Each row was made from one walk, in order. Every step used is in the known rows, and no mark comes twice. Write each row's walk.
In the rows, 128 means zero.
Known rows:
sidemit, dimevo, pegab: [141 124 159 185 118 141 102 124 156  88  97 111 131 123 167 150 145 121
 112 140 116 132 144 102 148  93 111 161 135 150 162 152 158  91  98 118
 145  91 134]
sidemit, dimevo, lusur: [166 125 108 137 150 129  95 112 144  59 129 135 145 107 150 143 136 125
  85 133 160 126 120 108  96 110 129 138 130 151 180 154 139  81 124 122
 114 101 111]
kalil, lubu, lusur, dimevo: [153 126 144  93 140 107 162 121 100 135 158 170 135 115 156 112 146 168
 120 146 121 139 122 153 159 160 129 146 153  98 131 183 120 122 167 119
 123 152 145]
pifigib, sidemit: [134 118 101 110 167 166 112 136 128 117 145 154 121 147 134 140 104 106
 121 176  77 100 142 154 153 148 135  86 126 133 156 106 125 143 145 124
 122 164 128]
lusur, mobo, lubu, kalil, pegab: [ 77 114  57 106 118 123 170 106 106 225 112 107 112 162  80 150 127 127
 175  96 135 121 204  85 141 107  59  98 170 116  89 107 126 190 107 113
 105 115 127]
pifigib, dimevo, pegab: [140 184 137 115 133 154  74 118  99 159  99  95 132 138 128 149 122 145
 120 118  84 139 113 123 173 126 150 112 121 146 126 119 144 133 117 109
 131 142 127]
lubu, mobo, lusur, dimevo: [115 125 163 163 103 121 132 140 151 160 103 140 125 139 125  85  69  82
 146 164 138 141 146 143  67 137 149 150 142 106 103  71  94 142 152 186
 123  92 103]
kalil, lubu, lusur, dimevo, pegab, rega: [162 112 173 113 112 114 153 129  82 123 148 162 144 102 158 123 157 146
 125 130 109 131 109 155 164 168 149 152 144 109 141 189 132 118 164 113
 129 148 155]
kalil, lubu: [148  97 147  75 132 109 194 146 109 171 151 144 128 110 133  83 149 186
 116 165 106 150 113 135 143 147 129 133 135 130  91 175 135 130 132 130
 149 170 133]
lubu, lusur, mobo: [135 111  90 135 207 121 110 127 147 147 126 149 134  95 172 164 111 145
 131 167 129  99 167 139 143 135  98  99 138  69 160 124 106 122 145 110
 105 113 167]
lubu, mobo, lusur, dimevo, pegab, rega: [124 111 191 182  72 123 123 145 132 144  91 130 133 129 124  98  77  60
 150 149 127 134 134 145  74 142 169 160 133 118 116  76 103 139 145 180
 133  90 113]
sidemit, dimevo: [139 115 104 150 165 134 110 119 180  97 133 138 132 108 163 140 132 143
 120 168 135 129 140 103 140  96 109 156 150 136 152 150 152  93 108 133
 119 101 123]
sidemit, dimevo, pegab, rega: [153  99 160 189 110 145  96 129 147  73 106 117 143  97 165 162 148 105
 125 138 111 116 125 103 151 105 138 168 135 157 174 157 167  86  96 120
 137  93 141]
pifigib, dimevo, lusur, lubu, mobo, voru: [136 178  79 111 148 139  54 138  83 158 124 108 153 128  84 142 109 137
 104 101 166 120  89 148 114 130 165 105 101 134 121  73 133 121 141 130
 109 147 120]
pifigib, dimevo, sidemit: [157 182 102 103 136 145  84 139 111 172 125 109 123 139 139 158 127 145
 119 123  96 137 114 118 158 122 135 121 148 140 133 111 127 141 118 104
 112 164 123]
lubu, kalil: [ 86 139  97 141 150 149 150 116 169 128 141 130 100 141 116 146 154 129
 169 169 109 170 123 116 112  93  95 124 177 159  97 119  74 134 135 155
 122 116  78]
pegab, kalil: [122 112 148  94 173 130 172 131 134  95 171 145  85 133 111 107 113 148
  99 177 137 113 114 100 141 121 150 118  87  93  69 128 173 120 102 129
 149 134 125]
pifigib, dimevo, lusur: [166 185  89  66 168 142  67 105  85 131 132 119 145 122 112 141 114 150
  93 110 129 133  87 131 124 145 169  90 117 146 145 121 127 125 141 116
 101 152 103]
lubu, mobo, lusur, dimevo, pegab: [116 128 189 180  79 122 127 143 140 153  86 127 124 145 127  90  73  71
 141 151 128 144 149 142  70 135 150 153 130 116 108  72  96 142 146 178
 137  88 108]
lubu, mobo, voru: [112  61 119 172 113 122 181 180 155 196 126 120 111 127 113  74  96  99
 142 183 167 137 126 145  96 130 140 166 104 129  86  57 151 143 127 164
 136 111  98]
mobo, lubu: [115  91  68  94 123 139 190 134 130 187 120 116 126 158 109  74 117 162
 134  84 100 121 126 125 153 154  76 138 109 124 116 110 147 184 137 121
 148 160 113]
mobo, lusur, lubu: [111 144 141 185 165 131  75 168 179 121  98 125 134  77 148 116  80 152
 135 131 124 113 119 168  88 150 113 106 100  90 142  77  54 128 129 178
 146 144 174]
dimevo, lusur, lubu, kalil, pegab: [107 151 110 123 127 118  95 125 112  99 108  99 153 125  80 140 146 114
 133  95 158 132  97 146  59 118 138  70  95 152 143 108  77 117 124 138
 132 132 109]
pifigib, dimevo: [137 177  83  78 182 148  83 112 120 167 135 118 132 123 124 139 111 167
 130 144 103 136 108 124 168 129 151 109 140 130 114 118 138 135 124 124
 109 153 114]
lubu, lusur, dimevo, pegab, kalil: [136 150 161 155 157 136 110  99 119  74 121 153 118 135 163 146 118 103
 126 126 118 115 132 144 157 149 130 131 113  83 168 140 121 120 160 109
 120 102 143]
pegab, dimevo, sidemit: [151 150 138 153 130 132 139 150 181 154 104 150 135 132 158 126 132 103
 109  91 104 135 136 137 140  90  89 158 138 160 146 154 149 108 132 107
 133 106 148]
pegab, rega: [155  56 122 114 164 140 143 143 130 117 140 139 142  57 127 128 124 103
 159 170  92 103  76 137 131 158 178 121 116 135 146 138 142 127 114 149
 126 140 120]
lusur, dimevo: [123 146 119 112 174 139 156  84 102 140 105 157 111 148  93 116  94  67
 162 134 108 141 133 125 124 143 123 108 135 114 130 130 114 163 140 148
 101  99  83]
lubu, lusur: [144 111 108 132 196 129 112 135 176 104 141 146 137  89 193 132 123 161
 128 171 113 115 120 162 147 152 121 123 119  88 176 134 103 114 155 119
 124 137 145]
lubu, kalil, pegab: [ 66 139 112 122 108 121 141  98 175 122 143  89 110 136 124 145 167 127
 205 149 119 175 138 110 118 102 120 114 174 174 104 137  82 149  93 147
 116 126  79]
pegab, kalil, lubu: [133 106 172  70 139 114 194 139 103 112 194 155  88 134 111  92 140 183
  83 173 143 123 111 104 157 129 154 138 103  94  45 164 183 114 113 121
 157 158 144]
dimevo, lusur, mobo: [163 119 101  92 169 118 132 116  75 138 101 131 135 112  91 138 105  97
  89 122 155 115 136 116  60 139 128  53 102 127 152 120 105 133 132 113
 110 109 116]

Which walk is each row?
[120 150 206 135  88 131 168  98  55 128 102 141 101 188  80 113 115  59
 129 117 118 141 141 110 134 126 149 139 118 116  87 135 155 146 132 130
 137  89 105]
lusur, dimevo, pegab, kalil, lubu, mobo
[ 48 135 102 160 130 128  95 145 156 145 114  93 149 116  81 167 159 127
 213 130 126 124 117 142 118  87 128  96 135 137  98  95  89 128  93 163
 134 139 134]
lusur, lubu, kalil, pegab, rega
[130 121  77 124 110 138 158 121 119 154 123 137 129 169 142 108 126 137
 138  55 111 111 137 141 167 166  68 159 129 101 161 116 125 180 169  97
 123 146 131]
mobo, lubu, lusur, dimevo, sidemit
[154 112  81  81 139 122 147 113  64 156 103 125 138 134  81 123 108 110
  88  80 154 108 139 113  75 150 106  70 103 124 147 115 119 155 140 103
 115 119 118]
dimevo, lusur, mobo, lubu
[142 134  72 143 126 130 101  98 124  96 127 135 137 137 122 169 143 119
  99 102 176 123 161  86 103  91  89 137 167 146 158 139 134 102 129 112
  97  86 116]
sidemit, dimevo, lusur, mobo, lubu, kalil
[142 132 131 162 123 173  73 131 132  78 130 141 127 155 159 175 125  96
 104 154  90 100 163 132 167 118 127 125 141 149 183 122 150 108 131 109
 126 134 146]
pifigib, sidemit, dimevo, pegab
[119 134 154 116  84  92 136 118 182 146 111  88 141 118 160 115 146 111
 167  85 118 147 152 125 145 116 137 129 131 170 151 172 150 143  69 106
 128 128 142]
kalil, pegab, dimevo, sidemit
[ 84 135  73 104  65 129 162 102 144 153 134  98 132 176 101 106 158 142
 159  33 130 149 134 116 139 125  78 151 150 172 116 134 128 175 136 115
 128 138  95]
mobo, lubu, kalil, pegab, dimevo, lusur
[114 135 112 125 120 121  89 129 104  89 113 103 161 109  79 150 150 102
 141  96 156 119  84 146  61 127 157  75  97 155 152 111  84 114 123 143
 126 135 114]
dimevo, lusur, lubu, kalil, pegab, rega
[140 126  94 138 157 167  79 126 147  84 154 160 126 144 156 171 117 109
 110 175 102  98 160 134 163 120 128 121 152 138 175 123 148 111 140 119
 110 140 135]
pifigib, sidemit, dimevo
[120 178 110 146 155 134  97 123 156 116 105 152 162 130 104 135 135 107
 105  68 147 130 110 155 100  80 107 123 122 159 137 142 127  82 154 133
 125  89 136]
pegab, dimevo, lusur, lubu, kalil
[165 101  91 120 169 119 142 127  74 134 114 130 119  97  91 132 100  92
  88 116 186 112 128 124  63 155 120  74  88 129 158 105 114 141 130 114
 103 111 121]
dimevo, lusur, mobo, voru
[ 66 116 115 160 141 126 119 189 148 208  86 113 158 143  75 112 111 121
 162 164 130 110 130 156  96  84 128 108  99  99  73  50 122 119 119 172
 160 124 139]
lusur, lubu, mobo
[158 105 141  92 142 105 161 147 125 143 167 157 139  94 177 102 156 205
 108 165 115 137 114 157 159 157 126 144 139 102 126 182 124 111 157 115
 138 170 158]
kalil, lubu, lusur
[ 80 132  78 121  49 130 172 117 156 172 131  92 120 184 115 115 166 142
 173  38 115 149 149 113 155 114  63 164 165 169 113 129 129 182 124 110
 132 143 106]
mobo, lubu, kalil, pegab, dimevo, sidemit
[142 135 102 154 149 130  71 128 142  72 116 129 160 112 129 154 139 129
  95 121 171 113 120 120  97  95 122 126 118 138 170 132 134  73 121 130
 123 103 131]
sidemit, dimevo, lusur, lubu
[140  99 151 101 154 107 178 146 101 110 202 163  83 114 131 119 134 184
  81 164 178 106 129 113 169 137 136 146 107  70  68 150 184 109 126 107
 136 148 173]
pegab, kalil, lubu, lusur, mobo, voru
[143 153 139 139 129 136 158 106  94 143  96 147 101 165 109 132 113  47
 154 111 104 144 138 118 115 136 106 122 144 128 149 124 103 169 133 125
 108 108  95]
lusur, dimevo, sidemit
[124  98  65 112 135 136 157 134 149 157 135 127 137 143 151  92 125 179
 129  83 110 105 126 146 171 166  75 151 116  98 152 115 137 164 162 106
 139 160 139]
mobo, lubu, lusur
[ 90 144 142 192 124 125  64 154 183  96 116 110 136  70 142 145 110 139
 178 119 132 121 115 159  89 144 132 117 132 114 137  89  42 128 115 184
 130 142 162]
mobo, lusur, lubu, kalil, pegab, rega
[122  69 143  91 106  96 141 112 146 119 136  82 147  65 139 118 139 115
 201 138 110 123 111 124 138 163 198 103 112 152 152 159 145 154  58 133
 121 151 120]
kalil, pegab, rega
[153 161 169 176 124 132 107 126 141  97 102 145 101 108 163 120  75  84
 135 106 116 138 134 141  84 176 115 132 136 112 173 107  49 159 142 156
 112 120 133]
mobo, lusur, dimevo, sidemit
[154 123  80 132 136 127 106 106 118 104 120 133 143 126 128 156 128 123
  87 102 172 113 157  91 108 106  98 131 142 137 170 142 150 104 125 108
 103  92 125]
sidemit, dimevo, lusur, mobo, lubu
[ 71 129  69 111  72 133 171 105 161 171 135 101 125 177 107 105 158 149
 180  49 117 150 146 115 160 117  71 161 161 164 103 131 134 179 128 120
 131 139 101]
mobo, lubu, kalil, pegab, dimevo
[136 131 108 160 129 123  74 136 143  88 115 127 163 125 123 145 133 120
  98 128 176 115 126 120  84  86 131 138 122 136 153 115 139  71 126 139
 126  94 125]
sidemit, dimevo, lusur, lubu, mobo
[134 120 252 154  58 122 157 154  98 109 116 110 102 149 133  99 134 136
  86 136 115 134 125 114 134 130 154 149  87 121  78 134 158 116 111 120
 187 129 158]
dimevo, pegab, kalil, lubu, mobo, lusur
[143 141  93 143 146 163  54 131 124  65 144 155 145 146 133 177 119 101
  91 140 126  88 145 145 130 119 136 100 129 139 190 110 135  96 147 117
 111 143 143]
pifigib, sidemit, dimevo, lusur, lubu
[ 80 160 141 192 131 125  69 153 190 106 110 106 129  89 145 137 106 149
 172 119 134 133 128 157  88 136 114 110 132 112 134  84  35 131 117 182
 134 140 157]
mobo, lusur, lubu, kalil, pegab
[153 161 142 117 127 158  70 122  87 146 109  99 142 112 126 159 128 129
 132 116  81 125  91 124 177 137 178 122 122 149 136 125 154 129 113 111
 126 146 131]
pifigib, dimevo, pegab, rega
[147 189 162 102 120 142  77 119  82 128 141 112 123 143 142 155 137 176
  90 119 108 127 107 120 199 128 165 136 119 118 103 141 169 112 127  93
 137 154 154]
pifigib, dimevo, pegab, kalil, lubu, lusur
[127 119 215 148 109 140 152 137 108 100 104 102  97 148 123 118 132 118
  97 137  99 123 120 107 146 119 143 120  69 126 100 131 165 123  97 109
 182 118 141]
dimevo, pegab, kalil
[137 113 182 111  78 100 173 153 106 178 139 153 130 131 130  73 117 147
 120 159 131 157 133 146 104 147 147 164 155 115  76 136 117 131 154 161
 138 140 129]
kalil, lubu, mobo, lusur, dimevo
[147 130 179  95 124 112 172 133  94  87 192 166  90 145 136 121 146 161
  82 149 150 119 120 112 164 133 146 153 118  80  80 164 167 112 136 102
 140 149 158]
pegab, kalil, lubu, lusur, dimevo, sidemit
[135 118 194 170  77 127 124 136 134  87 129 121 120 149 150 136 153 134
  87 150 145 131 148  88 151  80 135 187 134 136 107 154 193  75 100 115
 155  94 144]
sidemit, dimevo, pegab, kalil, lubu, mobo
[109 146 138 103 106  89 108 107 159 125 106  91 166 110 126 113 139 117
 155  69 146 135 133 141 118 120 156 100 101 163 154 164 145 126  84 119
 126 122 140]
kalil, pegab, dimevo, lusur, lubu
[136  68 149 116  88 103 211 178 111 205 155 138 121 122 121  65 137 160
 118 174 155 153 120 145 123 144 142 174 129 132  63 127 158 131 139 146
 148 153 126]
kalil, lubu, mobo, voru
[164 127 156 107 118 106 160 133  96 139 154 164 131 122 165 120 155 159
 116 135 116 141 125 151 156 157 122 153 154 105 139 179 116 125 166 108
 125 157 151]
kalil, lubu, lusur, dimevo, sidemit
[141 113 167  81 150 110 171 140 116  88 201 162  98 124 142 108 143 195
  76 173 148 113 111 118 168 135 153 144 106  76  68 167 176 101 134 112
 150 158 160]
pegab, kalil, lubu, lusur
[125  87 173  98 109 108 206 161 105 136 197 150  86 142 103  81 131 163
  85 180 175 128 114 110 143 125 163 168 100  96  27 130 198 114 118 133
 158 146 136]
pegab, kalil, lubu, mobo, voru
[139 123  74  91 131 126 143 106  69 150 110 124 131 145  77 138 123 106
  99  79 159 119 142 107  71 133  95  75 124 137 137 111 104 153 147 109
 110 115 105]
dimevo, lusur, mobo, lubu, kalil
[140 146 150 161 161 136 106 101 123  91 104 148 132 127 169 145 118  98
 139 123 106 123 132 154 150 153 121 129 123  92 185 140 101 128 164 114
 117 104 137]
lubu, lusur, dimevo, pegab
[ 79 160 125 145  84 119 134 103 187 125 137 101 116 146 136 157 174 110
 192 108 121 178 148 113 127  80 106 141 188 190 115 152  96 136  99 129
 112 111  98]
lubu, kalil, pegab, dimevo, sidemit
[ 80 115 117 126  98 123 133 102 165 106 152  96 119 111 121 158 173 111
 217 148 117 162 117 114 123 114 147 122 175 176 115 143  92 144  93 149
 109 130  84]
lubu, kalil, pegab, rega
